Each row comes from the steps of one walk. Every step used is in the known rows, and no mark comes twice. Write the walk behind each row, first mark first.
Known rows
Y, R, S, W, T, M: [ 5.31 -2.66  3.09 -0.51  2.67 -2.07  1.18  2.59  1.23 -2.19 -0.89 -0.46
  0.85 -1.11  0.04 -1.76 -2.23  0.43 -0.21 -2.76  1.82 -1.79  1.16  0.79
 -4.83 -0.27  0.74 -0.86]
N, R, S: [-2.03  0.37 -0.36  0.27 -0.34  2.38  0.78  1.53  2.93 -0.69 -2.39 -1.80
 -0.81  4.54  3.37  0.90 -0.62 -0.72  3.83 -1.85 -1.88 -1.42  3.46  1.31
 -1.68  0.09 -1.70  0.42]
W, S: [-3.46  0.44 -0.51  3.53  0.35 -0.12  0.52  1.31  1.42 -0.01  2.54  1.77
 -0.35  3.47  1.41 -2.48 -1.03 -0.55 -0.05  2.53 -0.73 -0.72 -0.59 -0.28
 -3.01 -1.98 -1.85  1.88]
S, W, T: [-1.55  0.31  1.53 -0.57  0.42 -4.07  0.61  0.63  0.78 -0.74 -0.21  2.42
  3.42 -2.12 -0.98 -1.87 -1.26  1.89 -1.80  1.23  1.32 -1.58  0.61 -1.14
 -4.21  0.98 -1.22  0.02]
Y, L, S, W, T, M: [ 5.18 -0.31  1.30 -3.54 -0.71 -2.47 -0.59  1.66 -0.25 -3.83 -2.24  3.88
 -0.69 -1.48 -2.11 -4.18 -0.54 -0.32 -0.76  2.94  3.59 -0.79 -2.76 -3.02
  0.83  1.10  2.61  0.64]
L, Y, R: [-0.29  0.12 -1.08  0.86 -4.80  1.08  0.67  0.12  0.38  2.45 -0.95 -3.44
  1.16  0.98  1.16 -1.51  1.44  2.57 -4.19 -0.92 -0.61  1.03  0.65  0.49
  4.80 -0.32 -1.59 -2.90]
T, M, S, R: [ 0.65 -2.34 -0.01  2.73  0.46 -1.59  0.04  0.25 -0.42  0.56  5.72  0.86
 -0.55 -0.54  1.24  4.15 -0.60  0.26  2.01 -0.40  0.84  4.15 -0.69 -0.24
 -0.51 -0.77  0.87 -1.82]
S, L, Y, R: [ 0.13  0.51  0.89 -2.55 -3.03  2.22  0.53 -1.49 -2.16  2.67 -0.89  0.51
 -0.05 -1.87 -2.02 -1.79  2.79  0.82 -3.52 -0.84  0.12 -0.56  0.38  1.10
  3.77  0.19 -0.19 -1.30]
R, S, M, T: [ 0.32  0.99 -0.39  3.05  4.51  0.31 -0.89 -1.92 -0.37 -0.75 -1.36 -1.09
 -0.29 -4.39 -0.02  2.27 -0.43 -2.46  2.63 -0.77 -0.45 -0.79  1.74  0.82
 -2.83  2.33  0.05  1.39]
W, T, M, S, L, Y, R, N: [ 0.85 -1.41  1.09  1.85 -1.39 -0.53 -0.16  2.83 -0.85  2.75  1.43  1.46
  4.54 -1.30 -3.26 -2.96 -2.42 -1.78 -2.28  1.52  1.27  0.09 -3.37 -2.05
  0.13 -1.42  1.12  0.23]
R, S, L, Y: [-2.09  2.93  0.79 -1.74  1.42  3.52  1.84 -1.03 -2.31  2.76 -3.65  2.53
 -3.76  0.82 -1.80 -2.57  1.95 -4.16  2.11 -0.76 -0.26 -2.09  1.75  2.06
 -0.48  0.89 -1.04  3.68]
Y, R, S, L: [ 2.77 -1.33  3.22 -1.57  2.17  2.08  0.49 -0.42  0.53  0.23 -0.85 -0.66
 -2.57  0.28 -1.03  0.21  1.00 -1.31  1.12 -3.96 -0.97 -5.02  2.01  2.96
 -1.53 -0.01  0.13 -0.14]
S, L, Y: [-1.92  2.66  0.26 -1.70 -1.82  2.27  0.91 -1.57 -2.53  3.47 -1.45  2.75
 -0.53 -1.60 -2.37 -1.93  2.67 -1.09 -1.45  0.86  0.52  0.14  0.43  0.28
  2.44  1.15 -0.90  1.35]
T, M, S: [ 3.80 -0.88 -0.25  6.06  0.77 -0.94 -0.41  1.30  2.23  0.20  3.64  0.56
  0.74 -0.22  0.62  4.34 -1.47 -0.79 -0.16 -0.05 -0.04  4.65 -0.61 -1.53
 -0.97 -0.10 -1.25 -0.52]
M, S: [-2.26  0.10 -1.30  4.83 -0.22 -0.61 -0.73 -0.86  2.28  0.85  3.09 -0.09
  0.07  1.43  0.57  4.44 -0.13  0.01 -1.09  0.53 -2.86  1.82  0.10 -0.22
 -0.25 -0.58 -2.95 -0.76]
M, S, L: [-2.04  0.43  0.30  1.44  0.90  0.56 -0.81 -2.30 -0.25  1.17  3.09  3.21
 -0.96 -1.09 -2.19  3.92  1.26 -1.47 -0.76  0.47 -2.19  0.60 -0.13  0.36
 -0.71 -0.25 -1.59  0.35]
R, Y, L, S, M, T: [ 1.28  1.56 -1.29 -2.22  3.06  0.38 -2.42 -1.85 -2.06 -1.77 -2.20 -1.49
  0.26 -1.43 -0.54 -0.44 -0.59 -0.26  0.76  1.69  0.50 -1.71 -1.65 -1.01
  0.23  0.73  3.35  3.00]
M, T: [-2.87  0.81 -1.85  5.56 -0.17 -2.88 -2.22 -0.92  1.80  0.23  1.08 -1.23
  2.32 -1.47  2.15  3.60 -0.85  0.72 -0.20  1.73 -0.44  0.11  0.27 -1.28
 -1.40  2.48 -1.44 -2.80]
L, S, M, T: [-0.63  1.00 -3.46  2.06 -1.36 -0.94 -0.75 -2.20 -0.09 -1.46 -0.20 -0.43
  0.50 -4.94 -0.53  1.37  1.34 -0.07 -0.87  3.10 -0.10  3.51 -1.67 -1.66
  2.78  2.94 -0.06 -1.04]
Y, R, N: [ 1.77 -0.96  2.02  2.36 -0.73 -0.93 -1.06  1.75  3.97  1.80 -0.23 -5.36
  2.88  0.53  0.42  0.60 -1.26  1.65  0.60 -4.18 -0.06 -5.09 -0.13  0.70
  2.39 -0.64 -0.68 -2.62]
Y, R: [ 2.70 -1.76  1.30  1.93 -1.65 -0.34 -0.38  0.51  3.21  0.33  1.26 -3.51
  1.63  0.39  1.44  1.46  0.05  2.93 -2.33 -2.58 -0.86 -2.00  1.26  0.66
  1.15 -0.10 -1.09 -3.38]
N, R, S, W, T, M: [ 0.85 -0.83  1.10 -1.81  1.15 -0.84  1.40  3.36  1.39 -2.68 -2.43  1.00
  1.38  1.31  1.75 -1.71 -2.43 -0.21  2.74 -0.78  1.22  0.75  2.29 -0.32
 -5.12  0.26 -0.10  0.62]
T, M, S, L, D: [ 3.77 -0.11  2.11  0.76  0.24  1.21 -0.06  1.87  0.04 -0.89  2.99  3.63
  0.74 -0.95 -2.49  3.28  0.19 -1.04  0.09  0.50  0.80  4.76 -1.25 -1.12
  0.97 -0.79 -0.30  0.51]

Which walk is each row?
[-0.73  0.98 -1.37 -4.47 -1.36  2.31 -0.78  1.19  0.98 -1.80 -3.04 -2.08
 -0.19  6.34  2.54 -1.42 -0.74  1.19  2.21  0.35 -0.99 -2.00  0.44 -0.45
  1.24 -1.11  1.59  1.76] -> N, R, Y, L, S
[-0.66  0.57 -2.66 -4.04 -0.09  1.36 -2.52 -1.06 -1.02 -3.04 -2.65 -2.72
  1.62  0.20  1.65  0.33 -0.51  1.42  1.27  1.59 -0.49  0.38 -0.24 -1.16
  1.53  0.35  3.11  0.99] -> N, R, Y, L, S, M, T
[-6.26 -0.84 -0.97 -0.24  2.30 -0.82  0.16 -1.87 -1.63  1.96  5.01 -1.02
 -0.58  3.37  1.92  3.66 -0.53  1.25  2.31 -0.85 -2.08  0.01  0.42  1.97
 -2.85 -2.70  0.60  0.52] -> M, S, R, Y
[-0.78 -0.83 -0.03 -4.65 -2.59 -0.11 -0.80 -0.89 -1.46 -1.45 -0.29  1.46
 -4.18  1.77  0.01 -1.83  2.11  0.32  2.45  1.36  1.32 -3.42 -1.57 -0.08
  4.82  0.29  3.03 -0.96] -> Y, L, S, R
[-1.40 -2.81  0.38  3.24 -0.31 -2.84  0.38  2.33 -0.19  0.92  5.64  2.93
  3.20 -0.14  0.07  0.34 -2.86 -0.20  0.46  2.85  1.35  1.38 -1.56 -1.82
 -3.98 -0.83  1.30 -0.44] -> W, T, M, S, R
[ 3.71 -0.75  0.31  2.51  1.95 -2.83 -0.35  0.04  0.76 -1.65  2.82  1.34
 -0.02 -2.96 -0.03  4.40 -0.66  0.80 -0.82 -0.80  0.93  5.88 -0.35 -0.96
 -1.45 -0.05 -1.12 -1.19] -> T, M, S, W
[ 2.25  0.94 -0.11 -1.34 -2.22  0.66 -1.28  0.01  1.20 -1.67 -2.33  0.98
 -2.96  2.01 -0.63 -1.71  1.27 -0.71  0.24  1.67  0.41 -2.81 -1.59 -1.32
  4.33  1.00  0.79  0.45] -> Y, L, S
[-0.80  1.54 -1.42 -1.91 -1.66 -2.28  1.34 -0.89  0.80 -2.05 -1.71  1.28
 -2.48 -0.39 -0.08 -0.54  2.08  1.14 -0.70  0.89  0.31  2.25 -0.59 -0.24
  1.72  1.41 -1.83 -0.98] -> L, S, W
[-1.13  0.82 -0.27  1.16 -3.69  0.58  0.14  1.11  1.07  3.81 -2.43 -5.03
  2.32  1.25  0.39 -2.42  0.15  1.44 -1.64 -2.43  0.09 -1.65 -0.55  0.49
  5.81 -0.79 -1.21 -2.14] -> L, Y, R, N
[ 2.82 -1.91  0.34  1.85  2.75  0.35 -1.22 -1.44  0.40 -1.34 -0.39 -4.12
  0.25 -4.24  0.54  2.55 -0.17  0.20 -0.10 -2.64 -0.90 -1.45  1.63  1.75
 -1.07  1.15  0.69 -1.82] -> Y, R, S, M, T
[ 3.87 -1.39  0.15  1.24 -1.47  1.24 -0.01 -0.13 -1.50  1.36  2.63  1.13
 -0.29 -2.29 -1.69  1.79  0.96 -0.36 -3.27 -0.24  0.42  5.14 -1.33 -0.51
  2.73 -0.98  0.20 -1.49] -> T, M, S, L, Y, R
[-2.39 -0.36 -0.90 -0.34 -2.70  1.72 -0.19 -2.61 -2.11  2.13  1.94  0.68
 -1.13 -0.91 -2.08  1.63  2.54  0.12 -4.53  0.34 -2.39  2.40 -0.67  0.93
  3.46 -1.37 -1.26 -1.79] -> M, S, L, Y, R
[-4.29  1.70 -1.45  0.39 -1.80  1.86  0.07 -2.84 -2.50  2.88  1.32  3.09
 -1.42 -0.79 -2.37  1.43  2.38 -1.54 -2.61  1.79 -2.01  2.87 -0.62  0.26
  2.45 -0.57 -1.98  0.57] -> M, S, L, Y
[-0.59  0.03 -2.05  0.92 -0.81  1.44 -0.12 -1.89 -2.07  0.83 -2.54 -3.95
  0.22 -3.36  0.44 -0.44  1.11  0.14 -2.35 -0.82 -0.58  1.60  1.00  1.29
  2.68  0.75  0.01 -1.68] -> L, Y, R, S, M, T
[-1.71 -0.47  2.36 -5.10  2.93 -0.10 -0.89 -1.01 -2.65  0.93  1.29 -0.93
 -0.84  2.47  1.22 -0.67 -0.49  1.49  4.20 -1.95  1.41 -5.85  0.79  1.74
 -1.53 -1.44  3.99  1.74] -> S, R, Y, L
[ 2.17 -0.38  0.10 -6.28 -0.09 -0.68 -0.09  3.02 -0.25 -3.71 -3.06  0.78
  2.27  3.23  1.10 -3.95 -2.57  1.58  1.13  1.73  2.06 -0.11 -0.87 -2.14
 -2.18 -0.91  3.31  2.11] -> N, R, Y, L, S, W, T, M
[ 1.28 -1.38  0.19  6.16  0.04 -2.09 -0.02  3.20  2.24  0.60  3.75  2.58
  4.20  0.32 -0.42  0.28 -3.66 -1.05 -1.50  3.13  0.42  2.06 -1.50 -3.16
 -4.32 -0.20 -0.77  0.81] -> W, T, M, S
[ 1.69  0.17 -0.52 -0.56 -1.40 -3.50  1.94  2.26  0.78 -2.16 -0.85  3.51
  0.96 -1.18 -0.98 -3.47 -0.80  0.14 -1.12  3.19  2.56  2.92 -2.19 -2.62
 -1.53  1.43 -0.12  0.13] -> L, S, W, T, M
[ 1.63  0.26 -0.26 -0.68 -0.90  3.30  1.44 -0.88 -1.55  1.52 -2.95 -3.54
 -0.66 -1.80 -0.47 -2.08  1.65 -0.01 -2.02 -2.50 -0.46  0.76  1.61  2.11
  3.49 -0.20 -0.43  0.36] -> L, Y, R, S, M
[ 1.21  1.92  0.13 -2.62  1.81  1.34 -0.63  0.31  0.20 -0.50 -2.58 -0.82
 -1.46  4.71  0.27 -2.17 -0.63 -0.57  1.67  0.23  0.14 -4.00 -1.04 -0.39
  0.13 -0.57  1.75  3.67] -> R, Y, L, S
[ 2.54 -1.43  2.25 -1.78  2.37 -1.01  0.79 -0.47  1.18 -1.85 -1.70 -2.61
 -2.29 -0.27  0.84  0.68  0.54  1.39  0.14 -4.82 -0.49 -2.75  2.58  2.99
 -1.71 -0.27 -0.89 -1.76] -> Y, R, S, W
[-5.11  0.43 -1.69 -3.12 -0.40 -0.25  2.09 -0.43 -1.56  0.98  1.10 -0.72
 -2.00  4.46  1.82 -1.58  0.71  0.99  3.60  0.45  0.03 -0.72 -0.65  1.23
 -0.19 -0.61  1.39  1.05] -> L, S, R, Y
[-5.46  2.01 -0.65 -0.78 -0.96  2.27  1.38 -0.39 -3.31  1.80  0.63  4.84
 -1.72  1.16 -1.56 -5.55  1.42 -2.19 -1.63  3.85  0.00  0.65 -1.37  0.06
 -0.45 -1.95 -0.91  3.22] -> W, S, L, Y
[-1.72  0.03 -1.83  0.52  1.20  1.46 -0.98 -0.95  0.63 -1.91 -2.16 -2.47
  0.97 -2.01  2.23  2.58 -0.38 -0.44  3.03 -0.66 -1.41  0.99  2.81  0.62
 -1.33  1.63 -0.09 -0.36] -> N, R, S, M, T
[ 0.04  1.43  1.61 -1.12  4.24 -1.05  1.15 -0.67  0.64 -1.23 -2.68  0.49
 -3.32 -0.07  0.33  0.44  0.30 -1.17  2.77 -3.12  0.04 -2.11  2.75  2.33
 -3.75  0.81 -1.78  1.44] -> R, S, W
